Each row was made from one walk, in order. Every step used is in the known rows, and no mark comes twice. Write each row's walk.
Known rows
Q, A: [ 0.15 -0.01  0.62 -0.73 -0.16 -0.59  0.44  0.85  0.93 -0.69  1.02  0.07
  0.50  1.14 -1.08 -0.94  1.47  0.62 -0.64  0.14 -0.72]
A, P, E, Q: [ 0.13  0.41 -1.06 -0.43  0.33 -0.70  1.26 -0.49 -0.18  0.60 -0.01  0.13
  2.00  0.78 -1.89 -3.70  0.60  0.55  2.69 -2.27  1.64]
E, P: [ 0.88 -0.57  0.15  1.36  0.36 -0.19  1.17  0.10  1.39 -1.24  0.53  0.75
  0.87  0.89 -0.68 -3.52 -0.14  0.78  0.63  1.15  0.99]
S, D, Q, E, P, A: [ 0.24 -0.04  0.76  1.45  2.32 -1.25  1.46  0.93  2.11 -2.70 -0.44  0.04
  0.15  1.27  1.53  1.28  0.42  1.50 -1.84  0.33  1.69]
A, Q: [ 0.40 -1.45  0.48 -2.83  1.91 -1.08  1.20  1.69 -1.20  0.81  1.55  0.62
  1.25  0.62 -2.00 -3.39 -0.61  1.41 -2.44  2.45  0.39]
D, V: [-1.47 -0.43  1.19  0.54  1.34 -0.17  0.16  0.22 -0.73 -1.82  1.32  1.14
  1.59  0.64 -3.39 -3.43  0.26 -0.62 -0.76  1.38  0.82]
E, P, A, Q: [ 1.66 -0.45 -0.82  0.41  1.36 -0.29  1.94  0.73  2.22  0.33  0.23  0.42
  1.35  0.54 -0.76 -2.91 -0.40  1.32 -0.59  1.21  0.77]
V, D, S, E: [-2.66 -0.70  0.31  1.51  1.00 -1.75 -0.35  1.70 -0.43  0.83  0.96  0.92
 -0.03 -0.44 -2.65 -1.79  0.02  2.35  0.87  5.67  1.82]
E, P, A, Q, D: [ 1.64 -0.06 -0.57  0.78  0.85  0.37  1.89  0.56  3.01 -0.22 -0.59  0.12
  0.77  0.63  0.22 -1.45  0.66  1.61 -0.69  1.16  0.26]
P, E, Q, D, V: [ 1.08  0.71  0.22  2.14  0.65  0.66  0.35 -0.63 -1.66  0.38  0.01  0.75
  1.86  0.65  1.47 -1.36  2.18  0.47  0.88 -0.20  0.42]
D, Q, E, P, A: [-0.60  0.20  0.57  0.53  1.82 -0.37  0.46  1.56  4.17 -2.83  1.51  1.73
  1.00 -0.07  0.76 -1.20 -0.61 -0.15 -0.70  1.29  1.44]
P, E, Q, A: [ 2.05  0.43 -0.37  1.02  0.31 -0.32  0.54 -0.11 -1.73  1.64  0.84  0.30
  1.87  0.80  1.69 -1.59  1.75  0.74  1.14 -0.96  0.15]
D, S: [-2.68 -0.98  0.85  2.25  1.12 -1.10  0.78  1.35  1.43  0.02  2.11  2.05
  1.26  0.11 -2.31 -3.10  0.02  1.00  0.66  4.69  0.37]
A, P, E, Q, D: [ 0.08  0.84 -0.80 -0.05 -0.21 -0.05  1.20 -0.63  0.64 -0.09 -0.66 -0.20
  1.42  0.93 -0.97 -2.11  1.61  0.82  2.41 -2.15  1.08]
V, D, Q, A, P, E: [-0.90  0.40 -0.34 -0.40  1.37 -1.07  0.60  1.41 -0.62  0.69  0.78 -1.04
  0.72  0.26 -1.71  0.18  1.52  3.55  2.30  1.20  1.32]
Q, D, V: [-1.29  0.42  1.53  1.04  0.39  0.84  0.15  0.04  1.04 -2.57 -0.32  0.75
  0.42  0.94 -1.32 -0.30  2.20  0.11 -1.16  1.44 -0.21]
V, D, Q, E, P: [-0.76 -0.03  0.40  0.49  1.22 -0.69 -0.54  1.60  0.96 -0.42  1.02  0.73
 -0.11 -0.33 -0.09 -1.26 -0.30  1.90  0.89  3.28  1.87]
S, D, Q, E, P: [-0.03 -0.44  1.28  0.92  1.79 -1.18  1.16  0.95  1.06 -3.63 -0.23 -0.20
 -0.18  1.28  1.27  0.94  0.36  1.75 -1.93  0.74  1.90]
D, S, E: [-3.42 -1.00  0.99  1.19  1.08 -1.69  0.40  1.70  1.41 -2.08  1.78  1.56
  0.76 -0.24 -2.87 -2.14 -0.17  0.80 -0.75  4.64  1.61]
A, Q, D: [ 0.28 -0.71  0.87 -2.27  1.14 -0.11  1.13  1.47  0.13 -0.20  0.35  0.28
  0.37  0.83 -0.73 -0.92  1.09  1.85 -2.71  2.48 -0.36]
S, E: [-0.94 -0.73  0.86 -1.13  1.73 -1.75  0.17  0.99  0.17 -2.19  1.54  1.10
  0.74  0.90 -2.19 -2.22 -0.55 -0.53 -2.21  1.21  1.67]
S, E, Q: [-0.17 -0.68  0.30 -0.37  0.65 -1.15 -0.87  0.72 -2.46 -0.65 -0.17  1.12
  1.26  0.19 -0.64 -1.69 -0.25 -1.23 -1.83  1.41  1.88]
V, D, S: [-2.16 -0.68  0.17  2.20  0.96 -1.33 -0.06  1.41 -0.44  2.56  1.33  1.33
  0.30 -0.23 -2.21 -2.66  0.15  2.50  2.07  5.63  0.84]

Write each row's walk
[-0.58 -0.51  1.57  0.23  2.55 -1.64  0.90  1.21  0.40 -2.68  0.45  0.33
  0.06  1.46  1.00  1.09  0.32  1.26 -2.48  0.76  1.46] | S, D, Q, E
[-0.94 -0.39  0.78 -0.32  1.53 -1.53  1.75  1.06 -0.61 -2.65 -0.98 -1.88
  0.41  1.67 -0.92  2.77  1.89  2.83 -1.23 -0.62  1.23] | S, D, Q, A, P
[-1.23  0.74 -0.69  0.97 -0.53 -0.14  1.31 -0.25  1.23 -0.36 -0.65  0.03
  1.38  0.29 -1.41 -2.06  1.78  1.45  2.95 -0.42  1.16] | A, P, E, Q, D, S
[-1.35  0.33  0.26 -1.19  1.41 -0.83  1.55  1.41  1.07 -2.32  1.35 -0.71
  1.67  0.61 -1.66  0.33  1.61  2.15  0.90 -0.81  0.97] | D, Q, A, P, E
[ 0.84  0.00 -0.29 -0.79  2.22 -0.34  1.49  1.23  2.16  1.69  0.53  1.02
  1.12  0.85 -0.23 -0.84  0.77  0.81 -2.17  1.41 -0.69] | P, A, Q, D
[-2.40 -0.49  0.17  2.58  0.75 -1.18  1.03  1.32  3.34 -2.20  0.70  1.13
  0.86 -0.44 -2.09 -1.87 -0.12  1.13 -0.03  4.14  1.84] | D, S, E, P, A
[-2.34  0.06  1.28  2.46  0.30  0.12  0.63  0.94  2.61 -1.16  0.60  1.39
  0.12  0.54 -0.27 -0.14  2.10  1.31  0.10  3.90 -0.63] | Q, D, S
[ 0.81 -0.67  0.56 -3.00  0.00 -0.41  0.66  1.47  2.60 -2.08  0.58  0.58
 -0.22 -0.05 -0.68 -3.58 -1.17  0.98 -2.47  1.52  1.08] | A, Q, E, P
[-0.86 -0.20  0.35  0.17  1.53 -0.99 -0.25  1.92 -1.50  1.34  0.95 -0.12
  0.49  0.13 -0.84  0.49  1.15  2.77  0.77  3.13  0.63] | V, D, Q, A
[ 0.84 -0.57 -0.59 -1.21  2.87 -1.09  1.56  1.42  1.16  2.46  1.65  1.35
  1.85  0.81 -1.48 -2.72 -0.60  0.35 -1.90  1.35 -0.07] | P, A, Q
[-1.57  0.05 -0.12 -0.79  0.82 -1.02  0.07  1.70 -0.69  0.62  0.34 -0.91
  0.46  0.02 -2.36  0.40  1.20  2.99  1.60  1.92  1.19] | V, D, Q, A, P
[ 0.75  0.06  0.33  1.57 -0.37  0.70 -0.80  0.00 -1.99  1.45 -1.48  1.31
  1.07  0.46  1.89 -0.29  1.70 -0.60 -0.27  1.48 -0.38] | E, Q, D
[-0.86 -0.04  0.46  2.99 -0.84  0.65 -0.69  0.49 -1.15  1.12 -1.48  1.57
  1.01 -0.28  1.37 -0.13  1.89  0.26  0.41  3.73 -0.21] | E, Q, D, S
[-0.51  0.33 -0.64 -1.10  1.17 -1.18  2.09 -0.23  1.81 -0.64  1.58  0.05
  1.55  1.39 -3.05 -4.18  0.40  0.98  2.37 -2.33  1.49] | A, P, E
[-1.98 -0.32 -0.07  1.52 -0.59 -1.14 -1.14  1.64 -1.72  1.34 -0.53  0.11
 -0.10 -1.04 -1.63 -0.08  1.04  2.56  0.99  5.17  1.39] | V, D, S, E, Q, A
[-1.14 -0.37  1.07 -0.42  1.83 -0.72  0.57  1.93 -0.05 -1.59  1.61  0.27
  1.51  0.50 -0.59  0.75  1.27  1.19 -0.94  1.57  0.19] | D, Q, A
[ 1.31 -0.01 -0.71  2.15  1.19 -0.24  1.54  0.05  3.03  0.12  0.46  1.09
  1.38  0.93 -0.32 -3.04 -0.19  0.30  0.70  0.50  0.64] | E, P, A
[-0.24  0.05  0.18 -0.44  0.63 -0.11  0.96  0.77  2.29 -4.11 -1.26 -0.58
  0.38  0.13 -1.78 -0.29  0.69  0.93 -2.73  1.22  2.01] | S, E, P, A, Q, D, V
[-0.63  1.01 -0.54  0.11 -0.29  0.36  0.97 -0.79  0.27 -1.25 -1.30 -0.42
  1.57  0.52 -2.12 -2.05  1.86  0.70  2.16 -2.11  1.42] | A, P, E, Q, D, V
[-0.11 -0.65  0.49 -0.15  0.60 -1.15  0.60  0.60  1.12 -3.52  0.21  0.25
  0.39  0.64 -1.60 -2.29 -0.44  0.26 -1.34  1.12  2.32] | S, E, P
[ 0.22  0.29 -0.67 -0.64 -1.94  0.05 -0.43  0.18 -1.49  0.62 -1.98 -0.31
  1.17  0.09 -1.13 -0.91  1.45  0.03  0.93 -0.97  0.29] | E, Q, A, P
[-0.05  0.85 -0.38 -1.63 -0.68 -0.73  1.60  0.16  2.28 -1.57  0.66 -1.29
  0.70  1.20 -2.30 -1.51  1.97  1.66  1.47 -2.80  0.31] | Q, A, P, E
[-0.86 -0.15  1.13  0.03  1.28 -0.31  0.19  1.59  3.16 -3.58  1.58  1.47
  0.68 -0.09  0.53 -1.46 -0.61  0.17 -0.79  1.74  1.62] | D, Q, E, P
[ 0.40  0.30  0.73 -0.05 -0.75 -0.17 -0.04  0.35  4.84 -3.19  0.89  1.63
 -0.51  0.39  0.35 -3.75 -0.86 -0.75 -0.50  0.27  1.06] | Q, E, P
[-2.25  0.08  1.19  2.35 -0.44  0.06  0.63  0.93  3.31 -3.67 -0.77  0.49
 -0.43  0.08 -0.43  0.67  1.94  1.71 -0.60  3.85  0.74] | Q, D, S, E, P
[ 0.94  0.09 -0.36  0.87  0.57  0.80  1.65  0.40  2.64 -1.41 -1.06 -0.10
  0.93  0.30 -0.88 -1.33  0.92  1.55 -0.98  1.25  0.57] | E, P, A, Q, D, V
[ 0.70 -0.03 -0.33 -2.00  1.93 -0.92  0.87  1.51  3.54  1.00  1.67  1.95
  0.86  0.40 -0.71 -3.01 -1.00 -0.42 -2.51  0.81  0.12] | P, A, Q, E
[ 1.75  0.59 -0.04  1.95  0.95  0.22  0.55 -0.46 -1.22  1.52  0.50  0.99
  1.64  1.00  2.58 -1.34  2.02  0.55  1.05 -0.24  0.15] | P, E, Q, D
[-0.66  0.06 -0.19 -1.71 -1.17 -0.91 -0.68  0.68 -1.20 -2.09 -1.56 -0.50
  0.65 -0.04 -1.76 -0.25  0.86 -0.36 -1.18 -0.54  1.78] | S, E, Q, A, P
[ 0.02 -0.21  0.27 -0.86 -0.58 -0.84 -1.00  0.86 -2.03 -1.38 -0.80  0.07
  0.75  0.09 -0.34 -0.07  0.83 -0.55 -2.03  0.71  1.29] | S, E, Q, A
[ 1.80 -0.02 -0.34  1.52  1.54 -0.54  0.67 -0.24 -2.27  2.35  1.46  1.35
  2.37  0.91  1.49 -3.22  0.69  0.14  1.35 -0.17  0.71] | P, E, Q
